Each row comes from the steps of one walk. Every step used is in the known rows, and no mark comes twice. Write the walk behind each row, first mark first.
Known rows
S/F: [  6 -14   7  -9   9   6  16  -3   3   8  -4  -7  12  -5  16  10  -4  17
  -7  -2  11 -16   0   2  10 -14 -11  -4  20  16]
N/V/S/F: [ 22  10  18   2   5  19  25  15  17  17   8  -4  18   8   7   3   9  -2
 -23 -12  19 -12  25 -15   8  -6  26  10  23   3]
D/T/F/M: [ 20 -39 -16   5  29   0  -9  -1  18  -4 -34  34  70   0  32   1  20  51
  12   0  -3  -3 -28  -3   1  18  -5   8 -18  16]
V/S/X: [ -4  -3  19  11  17   8  22  -2 -19  20   1  19   9  -4   2   2  -8   3
 -25   2  18 -18  21  -9  16  18  18  -2   9 -10]
S/X/M/F/T: [ -2 -80  26  14  38   4   2 -27  -7   0 -21  29  50   6  33  20  13  63
 -24 -10  -5 -46 -15  10  22  28  -7  -6   5   5]
D/V: [  3   1   1   8  -1   3   1  -3   6 -25   4  -8  -3  -8  -5   3  18 -10
 -10  10   5  -1  13  12 -19   2   9  16  13   0]
N/V/S: [ 17  23   9  10  -4  15  11  20  18   9  13   2   7  13 -10  -6  14 -19
 -18 -10  11   6  24 -18  -3  11  37  11   1 -10]
X/M/U/V/S: [-10 -13  12  -5  11   1  16 -19   8  -3   4   3  15  46  22  25  42  -3
 -25   6  32  24   4 -10 -38  27  13  29 -27  11]
D/M/X/T/F: [  8 -44   4 -13  27 -17   9   3 -13  17  -4  43  72  17  49 -35 -26   7
   8  -1  11 -21 -25 -14  17   7 -22  11  19  26]
U/V/S/F/T: [  4 -28  16  -8  22   3  33 -22  22  20  -2  17  54  12  35  -9  33   3
   2   1  25   0   4  -6  -5   2  18  12  38  14]
X/M: [ -6 -18   9   0   7   2  -1  -4  -3   3   6   0  12  13  11  21  -7  18
 -10  -1   0  -6   9   2  -4  15  -3  -3 -12  15]
X/M/U/V/S/F: [ -3 -25  18 -12  20   7  33 -23  10   5   1  -5  25  42  39  35  39  12
 -34   4  42   6   4  -9 -30  14   3  25  -6  26]
F/M/X/T: [-11 -12 -22  18  21  -8  33 -17 -11  17   1  12  52   6  18   0 -22  27
  -9  16  -6 -21 -27   8  -1  18 -21  15  14  28]
S/F/X/M/U/V: [  2 -25   5   0  17   5  12 -16  16   8  -2 -12  29  40  26  42  20  41
 -48  18  22   1 -41   6 -22  21 -38  27 -14  56]
N/V/S/X: [ 17  11  16  15   9  14   6  11  -1  19   9  10   3  -3  -8   1   6  -1
 -43  -2  13 -11  33 -15  10  19  32  10  10 -11]
U/M/X/T/F: [ -2 -49  -3 -22  18 -24  27  -4 -27  13 -10  51  45  28  39 -14 -10  15
  10 -11  15 -17 -42 -25  14  12 -27  -1  19  31]
N/V: [ 22  12  -2   7  -7   7 -16  12  16  -2   8  -7  -5   2 -11  -1  14  -5
 -15  -4  -7   8  12  -5  -6   1  15  10   0  -3]
X/T/F/M: [  6 -32 -24  10  28  -6  13  -3  13  14   1  15  91  12  42   2   8  48
  14   3  -6 -12 -21  -7   3  28   2  17   2  12]
S/F/X/T: [  9 -20 -10  10  20   7  26  14   7  27  12  -4  61  20  25  20 -27  32
   4  12  11 -40 -20   8  25   0 -40   4  33  33]
V/S/X/M: [-11 -20  28   9  23  10  17  -4 -20  23   6  21  20   9  15  23 -15  21
 -36   1  18 -26  30  -8  14  32  15  -2  -4   5]
V/S/X/T: [ -1 -21   3  14  30   5  30   4 -20  26  16  21  39  12  23   9 -12   5
   1   6  25 -35  30  -6  22  18   8   6  30 -12]
N/V/S/X/T: [ 20  -9   1  20  23  14  15  16  -2  26  24  12  36  14  10   9   1   1
 -16   3  17 -28  43 -11  13  20  22  16  30 -14]
U/V/S: [ -8   4   7 -16  -5  -2  10 -10   9   0   5   2   3  22   8 -14  27 -27
 -11  13  22  23   9 -15 -10  13  26  15   8   1]
D/V/S/X/M: [ -7 -18  28  18  22  12  19  -5 -14  -4  12  12  18   0  11  25   4  12
 -46  10  24 -24  42   3  -4  37  25  11  10   4]
F/M/U/V/S/X/T: [ -5 -20 -18  20  40  -3  30 -35   0  19   9   6  53  25  33  26  40  34
 -26  29  28   6  -3   3 -31  43  10  45   1   6]
T/F/X/M/U/V/S: [ -1 -23  14   5  20   2  18   2  18   6  -6  25  63  62  32  14  32  19
 -42   3  29  12 -42 -28 -18  54   0  33 -43  34]
S/F/M: [  3  -7  -5   5  14   5  22 -19  10  17  -3 -12  36 -16  17  18   0  53
 -17   8  -3  -8 -15  11  -2   5   0   4   9  26]

Which walk is each row?
[ -6 -36   4   1  23  -5 -10 -32 -10  -4  -7   1  -2  23  21  36  36  28
 -50  19  17   8  -2   6 -31  31 -15  27 -19  21] => S/X/M/U/V
[  8 -10   1   7   9   0   0  22  11  10 -10  22  51  13  11 -11  -9  22
 -17  -2  -3 -11 -47 -18  21  26 -15   4 -14  24] => T/F/X
[ -8 -17  -3   9  18  -8  21 -14  -4   9 -26  30  53  -5  18 -23  -8  35
 -35   1 -10  -9 -50 -16   6  30  -5  10 -13  36] => T/F/M/X
[  1 -28  12   5  15   3  -2  19   9  13  -6  24  63  28  23  11 -18  40
 -27  -4  -4 -17 -37 -16  18  40 -16   3 -28  37] => T/F/X/M
[ 10 -38  36   7  16  20   6   1  -1  -1  -1   7  14  24  12  17  13  31
 -61 -11  11 -34  14 -14  25  32  27   5   0  -6] => N/V/S/X/M/F
[  4  10  19  10  11  19  42  15   7  31   6   4  42  14   8   6 -24  15
 -24   1  23 -26 -19  -9  27   8  -5  -2  14  25] => V/S/F/X
[ 13 -57  38  22  34  18  12  -9   8  10  -7  32  57  18  23  12  25  43
 -42 -20   6 -39  12  -7  20  37  30   6   8  -7] => N/V/S/X/M/F/T
[  1 -28 -21   8  34  -9  31 -19  20   8  -1  16  92  46  52   5  58  26
  -1  10  28  17 -24 -18 -34  45  19  48 -13   8] => X/T/F/M/U/V/S
[  0 -44  21   5  38   5  38 -31  19  16  -4  19  67  35  50  30  48  24
 -13  -6  34   0  -1  -4 -33  20   6  28   3  27] => X/M/U/V/S/F/T
[  6 -15 -11  21  25  -4  13 -14  12  -1 -21  13  59   7  26  13  36  51
 -17  -7   0  13 -42  -9 -25  31   5  27 -39  11] => T/F/M/U
[  3 -15  -8   7  15  -4   4  -8  14   6 -13  15  59  -6  22  -5  11  45
 -11  -1 -11   4 -30 -10  -3  30  15  10 -19  16] => T/F/M
[ 10 -33 -27  25  39  -9  21  -8  10   7  -7  16  89  22  46  19  30  54
  10  -3   5  -3 -34  -5 -23  33  -6  32 -19   9] => X/T/F/M/U
[ -1 -42  -8  -1  24 -11  26   8 -13   4 -16  36  57  21  37 -22 -13   1
   2  -3   7 -35 -28 -20  23  11 -27   6  20  21] => M/X/T/F
[ 22 -53   0  19  40   7  -7  19  14  -5 -32  42  74  44  35  35  16  53
 -10  -9  16 -16 -50  -6  -3  29 -46  15 -48  38] => D/T/F/X/M/U
[  1 -25  15 -16  -6  -3   5  -6  -6  -1  -7  14   3  28   2   8   1  42
 -20  -5   4  -3 -70  -2  21  17 -22  -9  -8  20] => U/M/F/X
[ -9  -3  11  11  14   8  17  -7  12  10  11   6  32  55  12  28  22   9
 -43  15  28  17 -28 -10 -28  44  -3  32 -35  32] => F/X/M/U/V/S
[ -2 -27  -7   8  33  -3  25 -19 -10   9  10  10  29  39  32  19  38  -2
 -14  18  40  -2  11  -5 -18  24  -1  35  14  -7] => M/U/V/S/X/T
[ -7 -19  24  22  34  11  27  -9 -20  14   0  19  20  20  18  41   8  27
 -42  -6  30 -16  16  -6 -11  35   6  12 -25   2] => V/S/X/M/U
[  3 -45  -1 -13   7  -7  15   0  -8   6   8  14  37  45  22  15  -4  44
   8  -2   9 -19 -61   2  26  15 -33  -5  12  16] => U/M/F/X/T
[ -8  -2  -2  16  27   1  20 -37   0  13  -3   4  22  10  13  20  43  30
 -52  24  23  24 -12   0 -36  43  21  38 -18   8] => F/M/U/V/S/X
[  5 -43   6   7  39   0  29  12 -14  23   1  40  71  18  44  -5  -3  15
  -1  -4  25 -39  14 -26  32  29  13   7  23 -10] => V/S/X/T/F
[ -4  -1   2 -11  10   5  31 -28  20  17   4 -10  39   7  25   4  25  27
 -29  21  19  14  -6  -4 -12  17  26  19  16  25] => U/V/S/F/M
[ 16 -18   6  -5  30   2  29  -7  15  33  27   5  74  50  49  12   9  17
  -6  20  49   5 -24   3 -14  10 -18  39  17  33] => D/M/U/V/S/F/X/T
